Every row comes from one small tree of marks. The marks that hang from a mark follow it in brackets, in the order of their numbers. Every link used is in the known rows. Which tree was each row made from?
Known rows:
K_250[K_223 K_760 K_913]: [ 1.01  1.57 -1.66  0.96 -0.58 -0.60 -2.54  2.29  0.65 -1.43  0.56 -1.55
 -0.42  0.99 -1.09 -1.88 -0.52  1.16  0.23  0.50 -1.79 -2.19  1.70]
K_250[K_223[K_839[K_824]] K_760[K_932[K_913]]]: [-1.14  2.50  2.83 -0.02  0.75  0.68 -0.71 -0.48 -1.51  0.62  1.60  1.57
 -0.21  0.02  2.05  1.61  5.10 -1.92  2.41 -2.72 -2.02  2.52  1.63]
K_913[K_250[K_223[K_839[K_970]] K_760[K_932]]]: [ 0.80  3.90  3.72 -1.66 -0.82  0.37 -1.61 -2.08 -4.67  2.81  0.01 -1.11
  0.43 -0.75  0.69  1.21  2.72 -0.74 -0.97 -0.05  1.96  3.83  0.97]
K_932[K_913[K_250[K_223 K_760]]]: [-0.23 -0.04  1.04  0.69  1.32  2.22 -0.85 -1.21 -0.19 -0.37  0.91 -4.67
 -0.50  1.46  0.92 -1.05  1.07 -0.62 -1.43  2.18 -0.67 -1.80  0.61]
K_250[K_760]: [ 0.52 -1.32 -2.76  0.09  0.33 -1.92 -0.48  0.97  0.72 -1.88 -1.59 -0.93
  0.31  0.44 -1.20 -0.67 -4.26  1.70  0.01  1.30  1.59 -1.52 -0.14]
K_932[K_760 K_913[K_250[K_223[K_839[K_824]]]]]: [-1.57 -0.27  4.28  0.42  1.71  0.49  1.21 -4.43  0.74  0.28  2.74 -0.41
 -0.33 -0.64  5.48  0.78  3.47 -1.79  1.47 -1.14 -0.74  3.16  0.92]
K_250[K_223[K_839[K_970]] K_760[K_932] K_913]: [ 2.24  5.39  0.51 -1.78 -0.64  0.02 -3.38 -1.08 -3.30  1.87 -0.98  3.57
 -0.59  0.20  0.65  0.34  5.67  0.18  0.41 -2.24 -1.18  3.03  1.10]
K_223[K_250[K_760 K_913] K_839]: [ 1.83 -0.40 -3.09 -0.98  1.59 -1.76 -1.62  1.54  3.08 -0.50 -3.76  3.03
 -0.30 -0.73  0.71 -2.03 -2.71  2.05  2.74  2.03 -1.24 -2.78  0.25]
K_590[K_250[K_223[K_839] K_913]]: [-1.79 -3.53 -0.31  0.86 -2.93 -2.12  2.29  2.45  1.39 -0.86  2.96  0.54
  0.45 -2.59 -0.83  1.10 -2.91  0.44  0.37 -0.16  0.92 -1.13  0.19]
K_932[K_760]: [-1.21 -2.68 -2.25  0.56  0.79 -0.83  1.15 -0.99  2.31 -2.53 -0.63 -1.69
  1.03 -0.36  0.42 -0.17 -4.17  0.87  0.54  0.89  2.36 -1.46 -1.84]
K_932[K_760 K_913[K_250[K_223]]]: [-1.39 -0.58  1.25  1.03  1.86  3.67  0.31 -3.32  0.98 -0.93  1.54 -5.41
 -0.01  1.21  2.80 -0.44  1.63 -1.37 -0.77  1.86 -0.21 -1.92 -0.77]
K_250[K_760[K_932]]: [ 0.09  1.11 -2.39 -0.28  1.03  2.79 -1.61  1.04 -2.05 -1.20 -2.38 -1.77
  0.76  3.02 -1.55  0.84 -0.36 -0.07 -0.78  1.36  0.88 -2.17 -0.79]
K_250[K_223[K_839] K_760 K_913]: [ 1.33  0.78  0.02 -0.62 -0.29 -3.82 -2.36  1.09  0.66 -0.55  0.87  2.28
 -0.01 -2.23  1.15 -0.66 -0.25  1.21  2.40 -0.99 -0.54  0.79  2.29]
K_250[K_223[K_839] K_913]: [ 0.22 -3.14  0.72  0.78 -1.27 -5.46  0.67  1.52  2.51 -1.00  2.39  2.64
  1.43 -4.56 -0.52 -0.94 -2.89  0.33  1.72 -1.74  1.38  1.47  0.15]
K_590[K_250[K_223[K_839] K_760 K_913]]: [-0.85 -0.06 -1.22 -0.32 -2.05 -0.66 -0.36  1.88 -0.39 -0.39  1.60  0.19
 -0.82 -0.41  0.43  1.46 -0.63  1.60  1.13  0.51 -0.88 -1.73  1.84]
K_250[K_223 K_760[K_932]]: [-1.17  2.56 -0.36  0.95 -0.71  2.39 -1.79  2.57 -1.73 -1.17  0.54 -4.81
  1.21  1.02 -2.71  0.39 -0.40 -0.57 -0.18  0.58  0.16 -2.65  0.22]
K_824[K_839[K_970[K_793]]]: [ 1.30 -1.33  1.56 -1.51 -0.61 -6.90  6.94 -4.34  3.26  2.88 -1.07  6.08
 -4.76 -2.78  0.22  0.60 -4.55  3.32 -2.07 -6.47  0.72  5.30 -1.71]
K_250[K_223[K_839] K_760]: [-0.71 -0.59  0.93 -0.19 -0.96 -5.83 -0.35  1.42  1.00 -1.08  1.77  0.01
  1.10 -4.86 -0.25  0.07 -3.87  0.93  2.75 -0.99  2.07  0.87  1.44]
K_760[K_932[K_913]]: [-0.76 -2.42 -1.99  0.80  2.02  4.46  0.89 -0.60  0.07 -1.43 -1.48 -1.20
  1.26  2.68 -1.46  0.35  1.24 -2.02 -1.84  0.76  0.97 -2.47 -3.39]
K_590[K_250[K_913]]: [-0.82 -4.10 -3.71  1.16 -1.60  1.25  2.14  2.20  1.10 -1.56  0.00 -0.30
 -0.24  2.09 -1.87  0.34 -3.17  1.06 -2.01  1.87  0.47 -3.27 -1.27]
K_760[K_932]: [-1.02 -2.52 -1.53  1.02  0.16  2.07  1.27  1.46 -0.36 -1.53 -1.09 -1.67
  2.25  1.04 -3.19  0.57 -2.54 -1.33 -1.43  0.62  2.93 -1.39 -3.01]
K_932[K_913]: [-0.44 -5.24 -2.39  1.25  1.45 -0.90  1.90 -0.80  3.23 -2.36 -0.44 -0.07
  0.49 -0.09 -0.85 -1.09 -2.70 -0.36 -1.05  0.71  1.28 -1.84 -2.68]
K_839[K_824 K_970[K_793]]: [ 1.21 -0.03  1.63 -0.96 -1.09 -6.40  6.53 -4.81  2.22  1.78  0.13  6.59
 -3.57 -1.41 -1.65 -0.54 -3.88  2.44 -2.70 -5.24 -1.10  7.23 -1.10]
K_793[K_970]: [ 0.25 -4.90 -1.86 -1.03 -0.08 -3.41  5.53  1.96  3.23  1.47  0.16  0.60
  0.27 -4.07 -2.90 -1.46 -5.61  2.19 -4.36 -2.29  0.59  1.67 -1.55]
K_250[K_223[K_839] K_760[K_932] K_913]: [ 1.10  3.32  0.22 -0.82  0.32  1.18 -3.40  1.09 -2.08  0.25 -0.15  1.49
  0.41  0.32  0.71  0.60  3.63 -0.48  1.79 -1.07 -1.00  0.20  1.57]

Which tree is each row?
[-0.23  0.18  4.01  0.17  0.95 -0.90  0.26 -2.18 -0.41  1.16  1.94  0.36
 -0.74 -0.39  3.44  0.25  2.87 -1.28  0.93 -0.71 -0.98  3.25  2.29]
K_932[K_913[K_250[K_223[K_839[K_824]] K_760]]]
[ 0.65  1.35  0.30 -0.49  1.22  4.91 -1.51 -0.38 -3.86  0.59 -2.21 -3.92
  0.65  4.13 -0.25  0.88  0.81 -0.82 -2.13  3.11  1.71 -0.96  0.05]
K_913[K_250[K_760[K_932]]]
[-1.05 -2.97  4.57  1.16  0.13 -2.06  2.62 -1.92  1.22  0.68  3.35  0.73
  0.32 -2.31  2.26  0.00  0.69 -2.04  0.28 -1.31  0.55  3.76  0.59]
K_932[K_913[K_250[K_223[K_839[K_824]]]]]
[ 1.22  2.63 -4.68  0.24  1.81  6.16 -2.94  2.87  0.61 -0.56 -4.92 -2.01
 -0.41  5.29 -2.06 -2.03  0.36  0.50 -0.21  3.51 -3.07 -6.61 -1.15]
K_223[K_250[K_760[K_932] K_913]]
[-0.15  1.31 -4.31  0.44  2.60  6.44 -1.65  1.51  1.37 -0.99 -4.38 -3.82
 -0.24  4.26 -1.81 -1.60  0.13 -0.34 -0.25  3.87 -2.37 -7.37 -2.10]
K_223[K_250[K_760[K_932[K_913]]]]
[-0.86 -1.22  2.79  0.16  1.38  3.40  0.59 -1.58 -1.50  0.68  1.05 -1.92
  1.51 -0.11  0.77  1.30  3.03 -3.30 -0.98  0.53  1.75  0.64 -1.49]
K_760[K_932[K_913[K_250[K_223[K_839]]]]]
[ 0.64  3.88 -1.26  0.65  0.10  4.33 -3.49  2.25 -2.02 -0.61 -0.39 -2.57
  0.14  3.61 -1.38 -0.41  3.36 -0.44 -0.55  0.37 -2.46 -2.74  0.92]
K_250[K_223 K_760[K_932] K_913]
[-1.09  2.08 -0.86 -0.64 -1.35  3.84 -1.17  1.94 -2.76  0.50  0.63 -0.69
 -0.35  1.94  0.22  2.48  3.09 -0.06  0.54  0.49 -1.19 -2.24  1.32]
K_590[K_250[K_223[K_839] K_760[K_932] K_913]]
[ 1.61  0.43 -5.00  0.65  1.14  1.65 -2.00  2.72  3.07 -1.40 -4.13 -1.18
 -0.72  2.77 -1.72 -3.26 -3.07  2.05  0.38  3.45 -2.78 -6.02 -0.50]
K_223[K_250[K_760 K_913]]
[-1.50 -0.38  4.72  0.79  0.86  2.88  1.55 -1.70 -1.82  1.40  2.00  0.05
  1.00  0.64  1.58  1.52  4.40 -3.83 -0.34 -1.31  0.20  3.14 -0.36]
K_760[K_932[K_913[K_250[K_223[K_839[K_824]]]]]]
[ 1.18  1.49  2.40 -1.46  0.57 -1.46 -0.75 -4.09 -1.18  1.91  0.28  0.29
 -1.08 -1.27  2.77 -0.29  3.02  0.00 -0.73 -0.01  0.33  3.22  0.72]
K_932[K_913[K_250[K_223[K_839[K_970]] K_760]]]
[ 2.06  3.93  2.01 -0.77 -1.84 -5.53 -1.16 -1.28 -0.65  1.71  1.07  6.75
 -1.74 -1.69  2.07 -0.61  3.10  1.28  1.84 -4.38 -2.49  6.51  3.04]
K_250[K_223[K_839[K_824 K_970]] K_760 K_913]
[-1.41 -0.74  1.60  1.33  1.10  6.05  0.38 -0.63 -1.50  0.06  0.84 -5.20
  1.16  2.48 -1.05  0.28  2.70 -3.19 -2.64  1.56  0.80 -1.83 -1.95]
K_760[K_932[K_913[K_250[K_223]]]]
[-0.25 -1.59  0.28  0.57  2.32  6.51  0.48 -1.78 -1.73  0.32 -1.52 -2.95
  0.96  3.89 -0.06  0.51  2.69 -2.80 -3.03  2.33  1.20 -1.52 -2.77]
K_760[K_932[K_913[K_250]]]
[-1.35  2.56  3.02 -0.01 -0.91 -1.44 -0.48  1.18 -2.10  0.45  1.95  1.29
  0.78 -1.42  0.39  1.88  1.72 -1.27  2.62 -2.86 -0.07  3.16  2.00]
K_250[K_223[K_839[K_824]] K_760[K_932]]
[-0.85 -1.52 -0.09 -0.14 -3.77 -3.04  2.20  0.38  0.46  0.71  2.27  2.59
 -0.61 -2.68 -0.95  0.86 -1.22  1.22 -0.67 -1.40  0.89  1.65 -0.40]
K_590[K_250[K_223[K_839[K_970]] K_913]]
[ 1.29  0.59 -1.19 -0.24  0.87 -2.53 -0.66  1.43  2.82  0.37 -2.65  5.60
 -1.12  0.16  1.76 -1.68 -0.97  1.42  3.42 -0.16 -3.29  0.42  1.56]
K_223[K_250[K_760 K_913] K_839[K_824]]
[-1.32  2.83 -2.29  0.72 -1.72  6.69 -1.43  3.10 -2.70 -0.47  0.57 -4.12
 -0.81  4.75 -1.82  1.66  2.63  0.11 -1.37  1.73 -2.55 -4.84  0.76]
K_590[K_250[K_223 K_760[K_932] K_913]]
[ 0.59 -2.43  2.39 -0.57 -1.93 -9.14  3.88 -2.39  1.14  1.16  0.55  8.78
  0.12 -4.87  0.68  0.48 -2.80  0.73  1.04 -4.67  2.93  8.94 -0.83]
K_223[K_839[K_824 K_970]]
[ 2.17  2.48 -3.29 -0.58  1.77  4.99 -3.34  0.83 -2.37 -0.66 -3.59  0.51
 -0.37  5.41 -0.15 -0.05  3.36  0.09 -0.90  1.35 -1.68 -2.28 -0.17]
K_250[K_760[K_932] K_913]
[ 0.10 -0.59  2.18 -0.49  1.48 -0.27 -0.67 -2.03 -0.18  0.39  1.10 -1.61
 -0.13 -1.00  2.53 -0.15  1.51 -0.75  0.34  1.11  0.45  0.59  1.25]
K_932[K_913[K_250[K_223[K_839] K_760]]]
[ 0.57  4.04  0.99 -1.74  0.28  0.16 -2.03 -2.72 -2.46  1.34 -0.29  1.62
 -0.50 -0.77  1.15  0.93  5.27 -0.63  0.47 -2.05 -0.54  2.38 -0.12]
K_250[K_223[K_839[K_970]] K_760[K_932[K_913]]]
[ 0.96 -4.03 -2.52  0.05  0.61 -3.27  0.94  2.03  4.83 -0.89 -2.36  3.51
  0.89 -2.67 -0.73 -2.17 -5.11  1.05  2.05  1.40  0.55 -2.24 -1.58]
K_223[K_250[K_913] K_839]
[ 0.29  0.61 -2.51 -1.34  2.92  2.72 -1.37  0.05  1.34 -0.10 -4.18  0.53
  0.31  0.84  0.63 -0.46  0.69 -0.29  2.13  2.26 -1.00 -3.97 -1.49]
K_223[K_250[K_760[K_932[K_913]]] K_839]
[ 0.95  1.87  3.51 -1.38 -1.59 -4.07 -0.58 -2.10 -2.01  2.10  0.96 -0.24
 -0.06 -3.24  0.91  0.00 -0.87  0.88 -0.24 -0.13  2.67  4.50  1.71]
K_913[K_250[K_223[K_839[K_970]] K_760]]
[-2.00 -2.92 -1.87  2.10 -3.14  0.82  2.04  3.47  1.40 -1.42  2.82 -2.80
 -0.08  0.29 -2.77  0.14 -3.21  0.64 -1.50  1.02 -0.21 -3.65 -0.43]
K_590[K_250[K_223 K_913]]
[-2.41 -1.32 -0.36 -0.04 -2.68 -2.43  1.40  2.11 -0.05 -0.93  2.48 -1.81
  0.24 -2.74 -0.71  1.98 -3.78  1.41  1.41  0.64  1.62 -1.57  1.39]
K_590[K_250[K_223[K_839] K_760]]
[-0.42  0.50  1.72  0.74 -0.81 -0.07 -0.70  1.03 -1.13 -0.19  1.48 -5.73
  0.59 -0.04 -1.13 -0.71 -2.82  0.11 -1.09  2.17  1.41 -0.75  1.60]
K_913[K_250[K_223 K_760]]
[ 1.55 -0.79  0.94 -0.14 -2.31 -6.52  0.64 -0.67  1.45  0.58  1.49  4.92
  0.31 -4.81 -0.46 -1.31 -1.11  0.78  0.31 -3.04  1.36  4.43 -0.31]
K_250[K_223[K_839[K_970]] K_913]
